What can hang from each mark
buto: pelad vavi
mupuf: fotib kogig
fida: kapoz pelad
kuzig: fotib
kapoz: kuzig mupuf
pelad: fida
fotib: kuzig mupuf
vavi: fida
kogig: mupuf

Every row comes from one small tree of marks. The marks that hang from a mark follow it in brackets, in alphabetical order. Every link used is in the known rows. Which tree was each row made from?
Known rows
kuzig{fotib{mupuf}}: [ 1.014 -0.512 -0.893  1.510  0.854 -0.022 -2.630 -1.915 -0.789  0.209
 -0.198  4.304 -0.057 -0.800  0.328  0.168  1.263 -0.396 -3.142 -0.649
  1.127  2.338]
fida{kapoz pelad}: [ 1.035 -0.613  1.121  1.176  1.573  0.534 -0.322 -0.106  0.114 -2.694
 -1.150  1.480 -0.325  1.385  1.206  0.228 -0.880 -0.279  0.397 -0.214
  2.742  1.065]
kapoz{mupuf{fotib}}: [-0.104  0.844  0.084 -0.055 -0.486 -0.065  0.199 -0.374  0.159  0.524
  2.129  1.782 -0.184 -0.728  1.723 -1.642  0.083 -2.944  0.200  0.347
  0.145 -2.085]
mupuf{fotib}: [-1.436  0.353 -0.475 -0.202 -1.150  0.962  0.652 -0.322 -0.408 -0.640
  0.247  1.030  0.024 -0.133  0.995  0.029  0.011 -1.378  0.519 -0.168
  0.128 -1.176]
buto{pelad vavi{fida{kapoz}}}: [-1.936 -0.334  1.000 -0.043 -1.248  1.710 -0.402  2.101  0.259 -1.083
 -1.525  3.410  0.323  0.490  1.829  1.293 -3.141  0.385 -3.316 -3.495
  0.304  2.458]
fida{kapoz{kuzig mupuf{fotib kogig}} pelad}: [ 3.100  0.858  2.227  1.682  0.446  1.833  0.594  0.310 -1.140 -1.145
  2.528  5.510  0.267  0.735  3.410 -4.410  1.713 -4.216 -1.436  0.779
  1.544  0.116]
kuzig{fotib{mupuf{kogig}}}: [ 1.644 -0.754 -0.591  1.116  0.439  1.301 -2.574 -1.863 -1.199 -0.081
  1.030  5.623  0.093 -0.260  1.483 -2.520  1.908 -1.515 -3.006 -0.707
  0.456  3.466]
mupuf{fotib{kuzig} kogig}: [ 0.656  0.043 -0.381 -0.003 -0.647  2.421  0.159 -0.356 -1.192 -0.171
  3.062  2.452  0.607  0.941  1.739 -0.643  1.419 -3.046 -1.392  0.012
 -1.177 -0.672]
kogig{mupuf}: [-1.244  0.119 -1.010 -0.797  0.465 -0.653 -1.504 -0.370 -0.386  0.451
  0.920  1.178  0.299  0.537  0.816 -1.420  0.683  0.280 -1.817 -1.014
 -1.700 -0.912]
vavi{fida{kapoz{kuzig{fotib} mupuf} pelad}}: [ 3.305  1.357  2.016  3.956  0.644  0.670 -1.545 -0.052 -1.577  0.055
 -0.931  5.649  0.060 -1.856  0.791 -0.990 -0.308 -2.370 -5.251  0.474
  1.754  0.602]
fotib{kuzig}: [ 1.451  0.030 -0.059  0.608  1.106  0.153 -0.521  0.071 -0.257  0.947
  1.539  0.159  0.693  0.368 -0.521  1.712  0.506 -0.469 -2.121  0.224
 -1.023 -0.490]
fotib{kuzig mupuf{kogig}}: [ 3.433 -0.711 -1.038  0.637  1.721  1.000 -1.707 -0.109 -0.776  0.634
  3.413  3.849  0.605  1.429  1.342  0.151  1.924 -1.627 -3.116 -0.811
  0.628  2.272]
mupuf{fotib{kuzig}}: [ 0.220  0.254 -0.611  0.443 -0.015  1.138 -0.128 -0.226 -0.586  0.356
  1.747  1.191  0.635  0.137  0.561  1.891  0.676 -2.025 -1.671 -0.108
 -0.983 -1.486]
pelad{fida{kapoz{mupuf}}}: [-0.049  0.369  1.249  0.149  1.051 -0.619 -0.776 -0.073  0.153  1.563
  2.189  4.182 -2.368 -0.222  2.579 -0.554 -0.566 -0.481  0.725  0.315
  3.357 -1.207]
vavi{fida}: [-0.471  0.804 -0.592  0.570 -1.283  0.761  0.150  0.937 -0.686 -0.125
 -0.983  0.363 -0.719 -1.049 -0.301  1.173 -1.911  0.204 -0.902 -0.655
  1.049  0.007]
pelad{fida{kapoz{kuzig mupuf{fotib}}}}: [ 0.397  1.479  1.372  0.841 -0.252  0.317  0.439  0.624 -0.809  2.337
  2.808  6.084 -1.575 -0.788  2.746 -0.749  1.369 -1.957 -0.754  0.650
  2.029 -2.335]
buto{pelad{fida{kapoz{mupuf}}} vavi}: [-1.600  0.106  1.816 -1.069  1.137  0.009 -1.450  1.426  0.940  1.092
  2.581  5.072  0.127 -0.802  4.016 -0.761 -1.299  0.140 -1.914 -1.876
  1.448  0.629]
kuzig{fotib}: [-0.519 -0.230  0.559  1.231 -0.202  0.347 -1.200 -1.714 -0.685  0.077
 -0.927  1.979  0.152 -1.220 -0.246 -0.808  0.493 -0.594 -1.925  0.313
 -0.999  0.623]
buto{pelad{fida} vavi}: [-2.680  0.296  0.000 -1.798  0.324  0.343 -0.602  1.858  0.424  0.523
  1.523  2.080  1.935 -1.768  2.527  0.827 -1.038  2.018 -1.622 -1.892
  0.356  1.636]
buto{pelad{fida}}: [-1.944  0.229 -0.525 -2.234  0.615 -0.089 -0.165  1.022 -0.832  0.917
  2.210  2.847 -0.042 -0.935  1.621  1.586 -0.588  1.791 -1.340 -1.540
  3.002  0.382]

Which tree is each row?
[ 1.896  0.934  2.126  0.438  0.487  0.632 -0.065  0.838 -1.112  2.643
  4.049  6.179 -1.601 -0.115  3.036 -3.174  2.180 -1.731 -1.329  0.690
  1.713 -0.178] -> pelad{fida{kapoz{kuzig mupuf{kogig}}}}
[-0.045  0.794 -0.225  1.746 -0.033  1.364 -0.879  1.885  0.494 -2.556
 -1.853 -0.721  2.817 -2.059  1.314  0.344 -2.546  0.309 -0.822 -0.634
  0.351  1.848] -> buto{vavi{fida{pelad}}}
[-0.981  0.576 -1.647 -0.618  0.467  0.392 -1.426 -0.545 -0.759  0.620
  2.833  2.426  1.202  0.661  1.333  0.228  1.345 -1.506 -3.458 -0.996
 -2.644 -2.076] -> kogig{mupuf{fotib{kuzig}}}
[ 3.050  0.945  1.989  1.629 -0.095  0.739 -1.053 -0.863 -1.817  2.225
  2.635  4.886  0.769 -1.638  1.133 -4.907  3.237 -3.357 -4.593  1.309
 -2.420  0.775] -> kapoz{kuzig{fotib} mupuf{kogig}}
[ 1.465  1.414  1.222  1.647 -2.589  2.543  0.888  0.985 -1.357  1.064
  1.813  6.301 -1.612  0.285  2.712 -3.056  0.335 -4.135 -2.954 -0.256
  0.785 -0.696] -> vavi{fida{kapoz{kuzig mupuf{fotib kogig}}}}
[ 1.942  1.085  1.233  3.136 -0.061  1.791 -0.233  2.324  0.191 -1.366
 -2.487  2.176  2.048 -0.645  1.253  0.772 -1.294 -0.181 -2.800 -0.683
  0.108  2.264] -> buto{vavi{fida{kapoz{kuzig} pelad}}}
[ 2.278  1.840  1.044  2.548 -0.389  1.347  0.357  1.305 -0.973 -0.574
  0.157  4.732 -0.259 -0.768  1.964 -0.484 -0.910 -3.206 -2.635  0.270
  2.793 -1.051] -> vavi{fida{kapoz{kuzig mupuf{fotib}} pelad}}
[ 1.175  0.902  1.082  2.053 -1.457  1.145  0.573  1.445 -0.864  1.038
 -1.539  3.184 -1.301  0.393 -0.087  1.456 -0.517 -0.494 -3.163 -0.599
  0.828  0.633] -> vavi{fida{kapoz{kuzig}}}
[ 0.254  0.508  1.478  1.910  0.147  0.569 -1.049 -0.791 -1.572  2.097
 -0.047  6.188 -1.235 -1.041  0.882  0.547  1.965  0.289 -2.711  0.339
  0.939  0.614] -> pelad{fida{kapoz{kuzig{fotib}}}}
[ 1.358  0.645  1.471  2.603  0.726  0.851 -1.285  1.459  0.974 -2.064
 -0.777  2.102  1.090 -1.083  2.560 -1.409 -2.992 -1.694 -1.080 -0.621
  1.464  1.001] -> buto{vavi{fida{kapoz{mupuf} pelad}}}
[-0.802  0.061  1.713  0.218 -0.422  0.828 -1.179  1.854  0.744 -0.014
  0.287  4.037  0.208 -0.287  2.494 -0.471 -3.166 -1.049 -3.948 -2.935
  0.343  1.269] -> buto{pelad vavi{fida{kapoz{mupuf}}}}
[-1.312  0.728  0.627  0.019 -0.037  0.283 -0.038 -0.321 -0.278  0.957
  2.588  4.968 -2.375 -0.530  3.433 -0.743 -0.363 -1.871  1.208  0.179
  3.178 -2.405] -> pelad{fida{kapoz{mupuf{fotib}}}}
[ 2.122 -0.138  1.883  1.628  2.294 -0.408 -0.770 -0.253  0.398 -1.509
  0.792  2.308 -0.508  0.696  1.830 -1.622 -0.744 -1.788 -0.034  0.469
  2.817 -0.185] -> fida{kapoz{mupuf} pelad}
[-2.555 -0.446  1.126 -1.249  0.447  0.831 -0.683  1.469  0.530  0.026
  0.775  4.217  0.311 -0.129  3.157  0.958 -1.373  1.602 -1.197 -2.495
  1.358  1.942] -> buto{pelad{fida{kapoz}} vavi}
[-0.574  0.410  1.858  1.739 -1.513  2.119 -1.315  1.264 -0.822  0.782
 -2.135  6.400  1.380 -1.186  1.232  0.715 -0.940 -0.267 -7.430 -2.431
 -1.914  3.218] -> buto{pelad vavi{fida{kapoz{kuzig{fotib}}}}}
[ 0.112  0.061  0.876  2.348  0.078  1.845 -0.818  1.488  0.571 -2.996
 -2.671  1.324  1.296 -0.297  1.857  0.735 -2.987  0.017 -0.697 -1.236
  1.299  2.102] -> buto{vavi{fida{kapoz pelad}}}
[-0.776  0.418  1.811 -0.514  0.307  0.891 -0.360  2.386  0.044  1.540
  1.207  5.170  1.299 -0.475  2.583  1.159  0.178  1.473 -3.383 -2.019
 -0.012  2.027] -> buto{pelad{fida{kapoz{kuzig}}} vavi}
[ 1.358  0.755  0.015  0.616  0.622  0.071 -0.505 -0.531 -0.318  1.487
  3.527  1.772  0.618 -0.586  1.242 -0.084  0.563 -3.496 -2.283  0.614
 -0.910 -2.559] -> kapoz{mupuf{fotib{kuzig}}}
[ 3.492  0.542 -0.071  4.086  1.083  1.252 -2.265  0.011 -1.823 -0.856
 -2.048  7.275 -0.023 -0.639  0.461  1.579  0.222 -0.810 -5.881 -0.895
  3.592  3.292] -> vavi{fida{kapoz{kuzig{fotib{mupuf}}} pelad}}
[ 0.702  0.363  0.996  0.292  0.627  1.749 -0.434 -0.081 -1.203  1.354
  5.317  6.639 -1.605  0.580  4.256 -1.406  0.821 -3.655 -0.733  0.266
  2.012 -1.592] -> pelad{fida{kapoz{mupuf{fotib{kuzig} kogig}}}}
[ 2.629 -0.337  2.061  1.350  1.915  0.836 -0.601 -0.438 -0.244 -2.147
  1.853  3.542 -0.491  1.193  3.222 -4.384 -0.025 -2.897  0.002  0.504
  2.513  0.836] -> fida{kapoz{mupuf{kogig}} pelad}
[ 2.438  1.019  1.067  2.699  0.240  1.289  0.444  1.678 -0.930 -1.219
 -1.775  2.846 -0.161  0.139  0.431  1.424 -1.085 -0.261 -2.785 -0.343
  2.657  1.076] -> vavi{fida{kapoz{kuzig} pelad}}
[ 0.952  0.796  1.387  3.089 -1.723  1.534 -0.760 -0.036 -1.674  0.986
 -2.422  5.215 -1.247 -0.700 -0.516  0.898 -0.010 -1.012 -5.177 -0.328
 -0.268  0.970] -> vavi{fida{kapoz{kuzig{fotib}}}}
[ 3.981  0.265  3.368  2.934  1.442  1.099 -1.308 -1.147 -1.652 -0.419
  1.482  6.444  0.425 -0.497  2.253 -5.183  2.365 -3.512 -3.764  1.190
  0.340  1.881] -> fida{kapoz{kuzig{fotib} mupuf{kogig}} pelad}
[ 1.319 -0.502  2.258  0.519  0.300  0.780 -0.299 -0.549  0.055  0.084
  2.247  4.046 -1.786  1.671  2.652 -4.080  0.383 -2.784 -0.334  0.020
  0.819  0.385] -> fida{kapoz{mupuf{kogig}}}
[ 0.699  1.392  1.558  0.297 -0.852  1.631  0.755  0.664 -1.414  2.120
  4.160  7.225 -1.603 -0.300  3.916 -3.221  2.281 -2.965 -0.649  0.607
  1.912 -1.028] -> pelad{fida{kapoz{kuzig mupuf{fotib kogig}}}}
